Every row comes from one small tree of marks. The marks that hang from a mark follow it in brackets, in alphabetical order. Every link used is in the known rows. Which tree was each row made from?
Known rows
sabi(simul(ranez(vatef) zuzudi)): +1.21  -2.88  -2.37  -0.21  +0.55  +2.32  -0.28  -1.27  +0.47  +0.87  -0.97  -0.32  +0.38  +0.63  -2.39  -1.39  +1.89  +0.89  +0.17  +0.06  -1.12  +1.70  +0.64
ranez(simul(zuzudi(telu))): +1.14  -3.07  -1.34  +0.14  -0.02  +1.38  -0.67  -0.53  +0.58  +0.62  -1.27  +0.68  +0.17  +2.90  -0.60  -0.73  -0.62  +1.26  +2.62  +1.66  -0.88  +2.52  +1.00
tomu(borib famu(doled simul(lubamev))): -1.52  +0.44  -0.83  +1.55  -0.01  +1.35  -3.34  -0.24  -5.48  +1.05  +0.40  -2.03  +1.21  +2.18  -0.27  -3.34  +0.33  +1.19  +1.24  +0.85  +0.99  +0.20  +0.41
pebazev(famu(doled simul(lubamev ranez))): -0.63  +0.85  -1.43  +2.22  +0.18  +2.77  -2.29  -1.35  -0.72  +2.10  +0.77  -1.17  +2.32  +1.65  -1.30  -1.98  -0.62  +0.53  +0.39  -0.64  -1.31  +0.37  +1.09
ranez(simul(lubamev zuzudi) vatef(borib)): -0.94  -2.58  -0.32  +0.54  -0.05  +1.49  -1.69  -0.35  -2.53  +0.39  -0.72  -1.30  +1.30  -0.04  +0.46  -2.22  +1.79  +1.64  +0.19  +1.05  -1.13  +0.65  +0.08
tomu(borib famu(simul)): -0.72  -0.78  +0.27  +1.03  +0.13  +1.49  -2.80  -0.65  -2.89  +0.38  -0.02  -1.10  +0.91  +2.82  +0.74  -2.22  -0.34  +1.76  +1.39  +0.68  +0.69  +0.02  -0.35
famu(doled): +1.13  -2.72  -3.31  +1.91  -0.20  +1.05  -2.35  -0.83  +0.18  +0.89  +0.20  -0.29  +1.88  +2.96  -1.15  -1.67  -0.60  -0.36  +0.70  +0.43  -0.39  +2.03  +1.26
tomu(borib(telu vatef) famu(doled)): -0.38  -0.01  -2.71  +0.47  -1.26  +0.24  -3.84  -0.13  -4.71  +1.11  -0.29  -2.83  +0.06  +0.52  +1.82  -3.13  +1.48  +0.24  +2.02  -0.17  +1.16  +1.60  -0.56
sabi(simul(lubamev ranez(vatef) zuzudi)): +0.05  -2.58  -1.90  +0.39  +0.95  +2.06  -0.66  -1.60  -2.03  +1.13  -0.31  -1.14  +0.40  +0.27  -2.73  -1.55  +2.31  +0.89  +0.22  +0.40  -1.06  +1.35  +0.48
sabi(simul(lubamev ranez(vatef(borib)) zuzudi)): -0.53  -1.97  -2.00  +0.41  +0.13  +2.43  -1.31  -1.48  -2.22  +0.89  -0.72  -1.25  +1.17  +0.13  -0.63  -2.14  +2.88  +1.65  +0.05  +0.11  -1.73  +0.79  +0.60
ranez(simul(lubamev)): -0.33  -3.22  -0.14  +1.92  +0.31  +1.12  -1.88  -1.15  -1.78  +0.58  +1.17  -1.01  +0.92  +3.12  -0.22  -1.16  -0.48  +1.01  +0.14  +1.00  -0.08  +0.87  +0.21
vatef(borib(telu)): +0.33  -3.43  -2.59  +1.39  -0.54  +1.32  -2.59  -1.56  -0.03  +0.90  -0.10  -0.98  +1.23  +2.47  +2.79  -1.05  -0.19  +1.35  +1.73  -0.34  -1.51  +1.40  -1.24
borib(telu(zuzudi) vatef): +1.14  -2.41  -2.21  -0.05  +0.34  +0.46  -2.76  -1.21  -0.99  +2.30  -1.33  -1.09  +0.08  +0.80  +0.85  -1.62  +1.15  +0.25  +1.81  -0.63  -0.09  +1.91  -0.63
simul(lubamev ranez(vatef) zuzudi(telu)): +0.27  -1.78  -2.92  +0.35  +0.96  +1.40  -1.28  -1.40  -3.11  +1.25  +0.18  -1.56  +0.32  -0.44  -1.74  -0.90  +0.64  +0.39  +2.13  -0.14  -1.96  +2.15  +1.19
vatef(borib): +0.21  -2.86  -1.90  +1.79  -0.18  +1.49  -2.56  -1.47  +0.42  +0.29  +0.19  -0.40  +2.05  +3.09  +1.67  -1.24  -0.50  +1.06  +0.63  +0.29  -1.10  +0.79  +0.56
vatef(borib(telu(zuzudi))): +0.39  -3.22  -2.46  +0.12  -0.02  +1.04  -2.91  -1.42  -0.18  +1.75  -1.78  -0.11  +0.73  +2.23  +2.37  -1.30  +0.60  +1.70  +1.89  -0.37  -1.34  +1.60  -0.71
tomu(borib(telu(zuzudi)) famu(doled)): -0.62  -1.09  -2.85  -0.44  -0.27  +0.31  -3.95  -0.03  -3.78  +1.59  -2.11  -1.08  -0.28  +2.14  +0.72  -2.54  +1.20  +0.98  +2.58  +0.51  +0.79  +2.02  -0.31
tomu(borib famu(simul(lubamev zuzudi))): -2.26  +0.32  +0.55  +0.62  +1.10  +1.43  -2.91  -0.78  -4.94  +0.58  -0.85  -1.29  +0.22  +2.38  -0.56  -2.48  +0.46  +1.72  +1.68  +2.18  +0.63  +0.13  +0.08
pebazev(famu(doled simul(ranez))): +0.67  +0.27  -1.88  +1.87  -0.21  +2.89  -1.66  -1.09  +1.67  +1.93  +0.01  -0.46  +2.37  +1.90  -1.11  -1.84  -0.94  +0.62  +0.42  -0.91  -1.46  +0.76  +1.25
sabi(simul(ranez)): +1.00  -3.15  -2.12  +1.24  +0.22  +2.29  -0.69  -1.93  +1.22  +1.03  +0.48  +0.03  +1.09  +3.52  -0.87  -0.97  +0.35  +1.09  +0.18  -0.47  -0.80  +1.34  +0.73
sabi(simul): +1.13  -4.37  -1.95  +1.49  +0.12  +1.74  -1.54  -1.13  +1.26  +0.55  +0.07  +0.17  +0.84  +3.86  -1.10  -1.15  +0.05  +1.01  +0.71  +0.72  -0.04  +1.45  +0.05
ranez(simul(lubamev zuzudi(telu)) vatef(borib)): -0.19  -2.66  -1.19  +0.30  -0.31  +1.56  -1.83  -0.05  -3.11  +0.47  -0.83  -1.20  +0.82  -0.21  +0.63  -1.67  +1.23  +1.84  +1.88  +0.91  -1.65  +1.59  +0.56
simul(ranez): +0.71  -2.36  -2.15  +1.48  +0.57  +1.58  -1.23  -2.14  +0.26  +1.07  +0.94  -0.65  +1.55  +2.91  -0.29  -0.81  -0.76  +0.22  +0.26  -0.50  -1.22  +1.26  +0.98
tomu(famu): -0.45  -2.54  -1.27  +1.76  +0.21  +0.91  -2.74  -1.30  -1.32  -0.41  +0.20  -0.67  +0.62  +3.23  -0.33  -1.60  -0.86  +0.47  +1.44  +1.16  -0.76  +1.31  +0.48

Which tree is each row?
-0.83  -1.79  -2.42  +0.12  +0.17  +1.55  -1.76  -1.95  -3.35  +1.61  -0.29  -2.29  +0.64  -1.24  +1.08  -1.70  +1.92  +1.32  +1.28  -0.43  -2.73  +1.31  -0.73 -> simul(lubamev ranez(vatef(borib(telu))) zuzudi)
-0.74  -3.03  -0.74  +0.14  -0.42  +1.27  -1.74  -0.65  -3.07  +0.96  -0.99  -1.98  +0.38  -0.59  +1.53  -1.94  +1.97  +1.74  +1.25  +0.61  -1.51  +1.25  -1.50 -> ranez(simul(lubamev zuzudi) vatef(borib(telu)))
+0.06  -3.86  -0.30  +1.58  +0.25  +1.03  -1.58  -0.56  -2.64  +0.43  +1.23  -1.66  +0.93  +0.54  -0.44  -1.86  +0.71  +0.63  -0.15  +0.02  -0.15  +0.86  -0.40 -> ranez(simul(lubamev) vatef)
+0.72  -4.12  -0.94  +0.65  -1.31  +1.37  -1.60  -0.50  -1.08  +0.74  -0.04  -1.58  +0.95  -0.18  +2.98  -1.85  +1.18  +1.84  +0.89  -0.87  -1.23  +1.11  -1.82 -> ranez(simul vatef(borib(telu)))
+0.25  -2.14  -2.88  -0.31  -0.25  +1.76  -1.29  -1.73  -1.00  +1.48  -1.04  -1.48  +0.96  -0.91  +1.33  -1.40  +1.71  +1.18  +1.26  -0.86  -2.83  +1.57  -0.66 -> simul(ranez(vatef(borib(telu))) zuzudi)
-0.07  -1.96  -2.90  +0.17  +0.03  +2.32  -1.26  -1.26  -2.68  +0.89  -0.74  -1.07  +0.69  -0.11  -0.38  -1.46  +2.17  +2.15  +1.81  -0.23  -2.29  +1.53  +1.01 -> sabi(simul(lubamev ranez(vatef(borib)) zuzudi(telu)))
+0.86  -3.05  -1.47  -0.22  -0.60  +1.75  -1.14  +0.05  -0.61  +0.14  -1.57  -0.21  +1.04  -0.03  +0.92  -1.44  +1.09  +1.93  +2.17  +0.47  -1.72  +1.71  +0.72 -> ranez(simul(zuzudi(telu)) vatef(borib))
-0.28  -3.26  -1.69  +1.03  +0.92  +1.64  -1.67  -1.29  -0.70  +0.82  -0.95  -0.07  +0.19  +3.34  -2.42  -1.40  +1.01  +1.12  +1.21  +2.29  -0.25  +1.80  +0.43 -> sabi(simul(lubamev zuzudi))
-0.73  -1.32  -1.95  +0.83  +1.21  +1.52  -1.37  -2.25  -1.81  +1.25  +0.03  -0.83  +0.90  +2.50  -1.68  -0.78  +0.12  +0.20  +0.70  +1.04  -1.44  +1.35  +1.25 -> simul(lubamev ranez zuzudi)
-0.87  +0.03  -0.39  +0.68  +1.05  +2.78  -1.62  -1.21  -1.11  +1.57  -0.39  -1.43  +1.13  -0.82  -2.00  -1.49  +0.64  +0.84  +0.70  +0.01  -1.79  +0.25  +0.12 -> pebazev(famu(simul(lubamev ranez(vatef) zuzudi)))
-0.14  +0.64  -2.07  +0.03  -0.41  +1.67  -2.57  +0.05  -3.31  +0.95  -1.99  -0.36  +0.53  +1.99  -0.82  -2.63  -0.03  +1.59  +3.61  +1.60  -0.02  +1.73  +1.40 -> tomu(borib famu(doled simul(zuzudi(telu))))
+0.86  -3.56  -0.43  +0.04  +0.14  +1.27  -0.73  -0.09  +0.08  +0.41  -1.16  -0.40  +0.63  +0.59  -1.23  -1.53  +0.99  +0.76  +0.30  +1.23  -0.53  +1.50  +0.10 -> ranez(simul(zuzudi) vatef)
-1.68  -0.50  -0.45  +1.21  -0.49  +1.91  -2.35  -1.81  -5.82  +1.61  +1.03  -2.94  +1.04  -1.38  +2.36  -2.70  +1.45  +2.08  +1.58  -1.83  -2.87  -0.02  -1.62 -> tomu(famu(simul(lubamev ranez(vatef(borib(telu))))))
-0.19  -1.33  -2.82  +0.64  +1.13  +1.43  -1.31  -2.06  -2.22  +1.40  +0.05  -0.67  +0.61  +2.28  -1.41  -0.38  -0.36  +0.61  +2.56  +0.73  -1.99  +2.16  +1.62 -> simul(lubamev ranez zuzudi(telu))
-0.46  -1.29  -3.06  +0.35  +0.31  +1.83  -1.78  -1.28  -3.22  +1.16  -0.35  -1.59  +1.33  -0.72  +0.30  -1.31  +1.25  +1.13  +1.98  -0.41  -2.63  +1.61  +1.22 -> simul(lubamev ranez(vatef(borib)) zuzudi(telu))
-1.14  -0.15  +0.20  +0.01  +0.67  +1.62  -2.33  -0.54  -2.52  +0.40  -1.69  -0.43  +0.22  +2.75  -0.34  -2.21  +0.15  +1.76  +1.79  +2.00  +0.52  +0.46  +0.04 -> tomu(borib famu(simul(zuzudi)))
-0.11  -3.20  -0.25  +0.36  +0.60  +0.98  -1.18  -0.53  -2.23  +0.59  -0.30  -1.16  +0.34  +0.16  -1.48  -1.66  +1.26  +0.68  +0.51  +1.47  -0.48  +1.29  +0.07 -> ranez(simul(lubamev zuzudi) vatef)
-0.60  +1.06  -1.72  -0.68  -0.29  +1.62  -2.59  -1.03  -4.21  +2.84  -1.65  -1.03  +0.37  +1.22  +0.74  -2.75  +1.38  +1.80  +2.00  -1.15  -0.20  +1.01  -0.21 -> tomu(borib(telu(zuzudi)) famu(doled simul(ranez)))
-0.52  -2.37  -2.43  +1.08  -0.24  +1.55  -2.27  -2.10  -3.77  +1.60  +1.19  -2.80  +1.29  -1.16  +2.21  -1.68  +1.45  +1.14  +0.71  -1.91  -2.25  +0.71  -1.16 -> simul(lubamev ranez(vatef(borib(telu))))
-0.26  +0.49  -1.95  +1.23  +0.85  +2.24  -0.86  -1.73  -1.99  +2.67  -0.32  -0.59  +1.85  +1.70  -2.45  -2.24  +0.44  +0.33  +0.62  +0.48  -1.39  +1.11  +1.81 -> famu(doled simul(lubamev ranez zuzudi))
-0.29  +1.26  -1.38  -0.48  -0.71  +0.86  -3.68  +0.10  -4.82  +2.66  -1.98  -1.81  +0.08  -0.06  +1.10  -3.62  +2.22  +1.26  +2.32  -0.58  +1.12  +1.04  -0.44 -> tomu(borib(telu(zuzudi) vatef) famu(doled simul))
+1.50  -2.26  -3.35  -0.32  +0.53  +1.67  -0.75  -1.30  -0.79  +1.11  -0.60  -0.53  +0.46  -0.23  -1.48  -0.63  +0.41  +0.53  +2.39  -0.35  -2.16  +2.51  +1.26 -> simul(ranez(vatef) zuzudi(telu))
-0.94  +0.55  -0.01  -0.67  +0.51  +2.04  -1.46  -0.84  -3.74  +0.71  -0.99  -1.56  +0.44  -0.35  -0.49  -2.68  +1.76  +1.67  +0.84  +0.05  -0.46  +0.26  +0.35 -> tomu(borib famu(simul(ranez(vatef) zuzudi)))
-0.52  +0.43  +0.19  -0.70  +0.07  +0.98  -3.50  -0.56  -4.63  +2.19  -1.73  -1.85  -0.45  +0.34  +2.00  -2.79  +1.91  +1.73  +2.20  -0.41  +1.00  +0.49  -1.27 -> tomu(borib(telu(zuzudi) vatef) famu(simul))
-0.39  +0.33  -1.61  +1.93  -0.07  +2.64  -2.24  -0.68  -1.71  +1.96  +0.69  -1.93  +2.16  -1.08  -1.65  -2.46  +0.40  +0.33  +0.00  -1.49  -1.35  +0.39  +0.58 -> pebazev(famu(doled simul(lubamev ranez(vatef))))
-0.54  -2.44  -2.54  +0.00  -0.11  +2.21  -1.34  -1.75  -2.60  +1.57  -0.88  -1.76  +0.19  -0.57  +0.49  -1.83  +3.05  +1.93  +1.02  -0.43  -2.21  +1.22  -1.10 -> sabi(simul(lubamev ranez(vatef(borib(telu))) zuzudi))
